What can hang from each mark
z232: z34 z283 z658
z719: z658
z226: z34
z642: z418
z34: z226 z898
z283: z232
z418: z642
z658: z418 z719
z898: z34 z283 z658

Known rows, with every way that one mark hangs from another
(z34 (z898 (z283 z232) (z658 z418))): [ 14.5 -19.0 -40.0  -2.2 -22.7 -13.7 -14.0  34.0  -1.5   6.3  15.4  -0.2
 -15.5 -12.4   4.1  33.2  18.1   1.3  12.1 -14.4  20.3]
(z226 z34): [-15.4 -10.9   8.2 -12.2  31.6  16.4 -22.0 -45.9  32.8   8.5   7.5   2.7
   8.8  51.0 -26.2 -54.7 -12.3   7.4  17.7  15.0   6.4]
(z34 z226 (z898 (z283 z232) (z658 z418))): [ 24.3  -7.1 -36.1   6.2 -26.1   5.3  19.2  28.9 -41.0  10.4   4.2  -4.9
 -18.7 -12.9  -2.5  31.8   8.5 -20.1   4.1 -19.9   3.9]
(z34 z226 (z898 (z283 z232) (z658 z719))): [ 34.2 -15.1 -34.3  15.3  14.2   3.9  36.0  31.4 -34.1  33.1   4.8  -8.3
 -17.7 -18.2 -40.9  37.2  21.7 -30.5 -23.6 -19.6  -2.2]
(z418 z642): [-12.7 -49.1  30.3 -11.5   5.6  19.3 -22.8  34.8  34.8  -6.4  32.2   9.2
  25.5   2.2 -32.6 -46.8 -16.6   9.6  -9.6  -8.1  13.7]
(z642 z418): [ -3.7 -23.0   5.2   2.0  -5.2  16.2 -40.1  -0.9  29.9  15.2  -4.3   6.6
   4.7 -15.5 -39.1 -67.0 -16.3  31.2   1.6   3.4   1.0]
(z898 z34 z283 (z658 z719)): [ 10.2 -19.3  -2.6  11.7  43.0 -40.2 -30.8 -30.0  29.6   5.6  19.9   3.3
  -2.2  10.2 -19.8 -21.0   0.0  -1.7  -1.3   9.9  -5.6]
(z283 (z232 z34)): [-26.8  -3.0 -13.7 -18.6  -7.2  -6.0 -24.0   7.3  20.0  35.5 -20.3   9.9
  21.6 -34.3 -13.1  48.1  -6.2   2.2 -16.7 -12.0   7.6]
(z898 (z283 z232) z658): [ 12.9 -26.1 -57.5 -14.9  28.9 -17.8 -45.8  21.2  18.6  20.0   0.7  12.4
  10.6 -48.5 -20.0  32.4  -7.9 -27.9  -7.5 -16.3  13.4]
(z283 (z232 (z34 z898))): [-16.4 -12.2 -13.6 -13.2 -26.1  -4.8  -5.4  17.9   8.0  37.4 -10.2   2.7
  10.0 -23.2 -21.7  55.1  13.1   7.5 -12.5 -14.0  10.6]
(z898 z34 z283): [-29.6  10.6   0.9  -6.3   7.8 -18.6 -22.5 -12.2  39.8  -6.7  12.8  18.6
   0.6   8.0 -29.3 -53.2 -10.9  18.3  19.1  10.1  -1.0]
(z232 (z34 z226 z898) z283 (z658 z719)): [  2.7  12.8  33.4   8.9  13.2   6.3  51.0  -4.1 -29.2  15.5 -21.4 -17.3
  -2.9 -11.2  22.5   8.1  22.0  -4.0 -19.3  20.6 -16.6]
(z898 (z34 z226) z283 (z658 z418 z719)): [  6.1  12.3   1.6  20.5  20.9 -29.8 -12.0 -36.5 -10.1  -9.0   8.9   1.9
  -9.8  21.6  26.4 -12.2 -12.6  -4.1   4.6   8.4 -14.9]
(z283 (z232 (z34 z226 z898) z658)): [  3.0  18.6  -8.8 -12.0 -25.5   7.4  19.7   7.9 -17.3   4.0 -24.1  -1.8
  12.6 -33.6 -10.6  77.1  10.0  -3.7 -17.4 -18.0  -4.5]
(z232 (z34 z226 z898) z283 (z658 z418)): [ -9.8  24.3  31.0  -2.2 -35.4   9.1  33.9  -7.6 -36.9 -14.3 -22.1 -12.8
  -4.4  -6.1  69.1   3.2   4.8   9.7  16.4  19.4  -9.8]
(z898 z283): [-22.4   2.8 -31.8  -5.1  22.3  -2.1 -18.9  34.3  33.6  -2.0   0.4  21.2
  -3.6 -14.0 -34.4 -59.9 -11.1  -9.0   5.6   4.7   7.9]
(z658 z418 z719): [-26.5  18.5  26.3  12.3  10.0  -5.6  -3.2   0.0  21.2  -4.8  -1.7   4.9
 -10.1  24.7  31.8 -27.7  -4.1  30.9 -16.6   8.6   9.2]
(z719 (z658 z418)): [-16.6  34.8  24.4  -9.2 -26.1  37.3  -8.0   0.4  26.6 -20.7  -1.3  -7.7
   1.6  11.2  28.0  11.9 -10.0  12.0  11.3  -5.3  12.9]
(z34 z226 (z898 (z658 (z418 z642) z719))): [ 35.9 -40.2  28.8  22.6 -19.1  16.7  36.6  19.7 -37.1   2.3  25.3 -19.8
 -16.6  31.0  -5.4  -7.8  11.2  -4.2 -10.2 -10.6  -3.6]
(z898 (z34 z226) (z283 (z232 (z658 z418)))): [-23.1  62.4 -15.0 -12.4  -2.0 -10.5  -6.8 -24.1  -3.0 -23.7  -9.3  17.3
  12.3 -25.4  20.8  49.5 -15.4  13.6   3.4 -10.1  -5.6]
(z34 z226 z898): [ 12.2 -18.1  27.6   6.5 -33.9  31.3  56.5  23.8 -24.5  13.9   5.7  -8.6
 -21.9  22.4 -60.5 -50.0   8.7   3.5   0.9  -8.9  -9.2]
(z898 z283 (z658 z719)): [ 17.3 -26.0 -34.2  12.0  57.0 -22.0 -27.3  17.5  23.7  10.1   7.0   6.4
  -5.0 -12.2 -26.0 -29.9   0.1 -29.1 -15.6   5.5   3.1]
(z283 (z232 (z34 z226) (z658 z418 z719))): [-16.3  49.7  -7.2  -2.2   1.0  -5.1   5.1  -8.3 -15.2  -5.5 -35.6   4.3
  18.2 -32.5  43.9  91.8  -4.6   1.4 -33.4  -9.3  -4.9]

Rows
[-17.1  17.1  30.4  -9.5 -21.6  44.0 -17.1  15.1  29.1 -28.0  18.9  -7.6
  17.1   8.4  34.5  19.9 -13.1   9.1   6.9 -10.9  19.7] | (z719 (z658 (z418 z642)))
[ 16.9 -17.6   0.6   2.5  11.2 -18.0 -15.0 -27.0  -2.6  -0.8  11.3   4.1
  -1.5   6.7 -31.3 -37.7 -19.5 -17.4  17.3   1.3 -17.8] | (z898 (z34 z226) z283 z658)
[ 36.5 -31.9 -20.5  12.3 -11.7  12.0  32.4  33.8 -30.3   9.2  10.4  -7.2
 -24.5   6.8 -52.9 -38.5   9.7 -30.9   8.2  -8.4  -7.5] | (z34 z226 (z898 z283 z658))
[ 22.9 -42.8   4.2  -2.4  12.1  11.7 -10.1 -39.5  12.9  11.7  24.7 -15.0
  -5.5  63.0 -32.7 -36.8  12.3   1.7  26.3   9.0   8.1] | (z226 (z34 (z898 z658)))
[-21.4   1.6  -9.8 -14.0 -10.0   5.1  -1.3   4.9  -4.7  38.1 -27.5   8.3
  21.5 -29.9 -18.0  49.5 -12.7 -11.4 -22.0 -14.5  -4.8] | (z283 (z232 (z34 z226)))
[-12.4  41.0   0.3 -14.1  10.8  -4.4 -11.8  -1.8  15.1 -12.3 -16.0   7.8
  15.9 -33.7  32.8  80.6   0.9  27.8 -32.8 -15.5  15.2] | (z283 (z232 (z658 z418 z719)))
[-22.8  21.2   4.9   0.5   5.6  -4.8   4.5 -14.2   7.5  -2.4   4.2  16.2
  -1.7   8.8 -35.8 -52.8 -18.0   2.3  14.0   5.5 -15.3] | (z898 (z34 z226) z283)
[ 26.5 -38.6  53.6  -2.2 -12.0  -6.9  -3.6 -49.5  -4.1   6.6  11.9  -9.6
   3.5  27.7 -39.7 -37.0 -21.2   5.6  10.8  -3.6 -21.9] | (z898 (z34 z226) z658)
[ -5.9  35.1  -9.9  -8.0 -40.5   3.3  15.3   4.6 -24.5 -11.4 -25.3  -1.9
   9.0 -25.4  30.0  84.3   6.5   6.8  -8.2 -15.1   0.0] | (z283 (z232 (z34 z226 z898) (z658 z418)))
[  7.0 -12.0 -42.7  -5.3  15.2  -2.0 -27.4 -28.5   6.4   7.7  19.0  -3.8
  -3.3  37.1  11.0  20.4  12.8  -3.7  27.9   3.6  19.8] | (z226 (z34 (z898 (z283 z232) (z658 z418))))
[ 17.1 -24.1 -28.8  10.2  44.7   0.4  -9.9 -28.0  14.3  13.0  23.5  -8.3
 -12.4  52.3 -25.4 -25.7  20.8 -13.5  15.4  15.1   9.5] | (z226 (z34 (z898 z283 (z658 z719))))
[  8.2 -47.4  54.6  -6.5 -25.7 -19.4 -48.4 -38.5  21.1 -22.8  39.6  -5.4
  15.7  31.8  25.0 -18.3 -20.8  32.9  22.5  -1.1   2.6] | (z898 z34 (z658 (z418 z642)))
[ -6.2  11.0  43.1 -12.1  48.5   3.3   8.4 -11.3  22.2   2.5  -8.7  -3.1
   9.6 -25.7  19.8 -14.4   2.7  22.8 -26.4  16.2   4.5] | (z232 z283 (z658 z719))
[-18.2   2.2  27.4 -19.6  10.5  -5.1  -9.5 -13.4  15.9  -1.2 -24.4   0.0
  20.0 -26.4  32.5 -17.5  -6.8   4.5   2.9  23.8  -4.3] | (z232 z34 z283 z658)
[ 27.1 -15.8 -21.0  14.9 -27.0   7.2  25.9  29.7 -37.0  -6.1   9.7  -6.4
 -29.0  13.6 -12.1 -30.9   5.7 -20.7  18.3  -6.3  -3.5] | (z34 z226 (z898 z283 (z658 z418)))
[  3.1  34.8 -32.5   0.8 -24.8  16.8  37.7  36.4 -33.3 -11.8  -5.2   3.8
 -15.0 -21.4  -5.3  33.6  11.9  -5.0  -1.0 -17.3   3.4] | (z34 z226 (z898 (z283 (z232 (z658 z418)))))
[ 26.3 -29.7  57.7  12.8  16.0 -13.5   6.9 -54.0  -4.9  17.2  11.5 -12.9
  -0.4  30.2 -33.4 -23.9  -9.1   5.5 -13.2   0.7 -24.0] | (z898 (z34 z226) (z658 z719))
[-26.1  -6.1  32.1  11.8  16.3   2.5 -16.0  18.7  22.6 -14.3  23.5   4.9
   8.8  19.1  40.2 -16.8  -7.1  27.5 -23.4   2.3  15.8] | (z658 (z418 z642) z719)
[-27.6  30.4 -15.6 -10.8   6.8  -8.0  -4.8 -13.1   3.6  17.9  -2.8  18.3
  10.0 -23.8 -24.1  26.1 -15.0   4.0  -2.7 -11.1  -5.7] | (z898 (z34 z226) (z283 z232))
[  1.1  25.7 -23.2  17.9  14.7 -15.9  17.3  20.1  10.3 -27.1 -12.3  -0.6
  -7.9  -0.9  -3.9   4.8  31.8 -10.2 -11.3  15.1  -5.1] | (z232 (z34 (z898 z283)) (z658 z719))
[ -3.9  47.0 -21.7  12.5 -37.7   1.6  26.3  17.9 -30.1 -52.6 -22.1   1.3
 -11.3   6.8  38.2  -1.9   7.2 -12.3  19.6   9.9 -13.7] | (z232 (z34 z226 (z898 z283)) (z658 z418))
[ 27.7 -35.6 -24.3  16.6  15.6 -12.5   7.5  33.8   8.9  13.2  20.9  -6.3
 -25.2   8.3 -42.4 -26.0  28.0 -11.5  -3.4   0.3   8.4] | (z34 (z898 z283 (z658 z719)))
[ -1.0   0.8 -62.7  -1.8   1.2 -23.3 -42.0  12.8 -13.7   6.1 -17.2  11.5
   8.9 -36.2  38.8  54.4 -16.9 -36.0   3.9  -7.9   3.4] | (z898 (z283 (z232 (z34 z226))) (z658 z418))
[ -9.3  29.4 -40.1  -9.4  13.4   7.8 -13.2 -25.2  11.9 -16.8  10.3   2.5
  -0.2  30.1  21.5  23.0  15.8  10.4  24.0   6.1  19.7] | (z226 (z34 (z898 (z283 (z232 (z658 z418))))))
[-29.5  24.6  27.4 -15.8  -9.8  -8.2 -17.1 -16.5   8.3 -20.0 -26.4   1.0
  14.6 -15.4  84.8  -6.1 -11.4  19.3  14.8  26.9   1.2] | (z232 z34 z283 (z658 z418))
[ -6.5  21.5  31.4   3.1  17.0   4.1  -9.1   8.5  21.8 -56.4  10.7   4.0
  14.1   3.8  42.2   2.5  -4.1  26.5 -21.2   1.3  10.0] | (z232 (z658 (z418 z642) z719))
[  2.4   5.0  31.0  -6.1 -16.1  13.8  40.1  -1.0 -28.8   5.1 -21.3 -12.8
   0.3 -14.7  16.7  -9.2   9.4  -3.3   4.9  16.3 -14.8] | (z232 (z34 z226 z898) z283 z658)
[  8.0 -14.0 -24.6  17.4 -30.9  -6.8  12.9  19.7 -31.7   1.5  -9.0  -4.4
 -16.9  13.8   3.7 -21.1   4.3 -31.8  19.6   7.2 -12.4] | (z232 (z34 z226 (z898 z283 (z658 z418))))
[ 34.9 -24.6  24.0  23.1 -22.4  10.4  43.1   7.1 -38.7   8.6   9.3 -19.8
 -29.2  32.1 -12.7 -18.5  14.0  -2.2  -6.8  -6.5  -7.8] | (z34 z226 (z898 (z658 z418 z719)))
[-11.0  12.2  31.9 -13.1   8.1  10.7  17.1 -14.1 -15.2   1.6 -32.9  -2.6
  17.6 -25.5  27.5 -15.7 -14.2 -11.4  -1.3  19.8 -18.7] | (z232 (z34 z226) z283 z658)
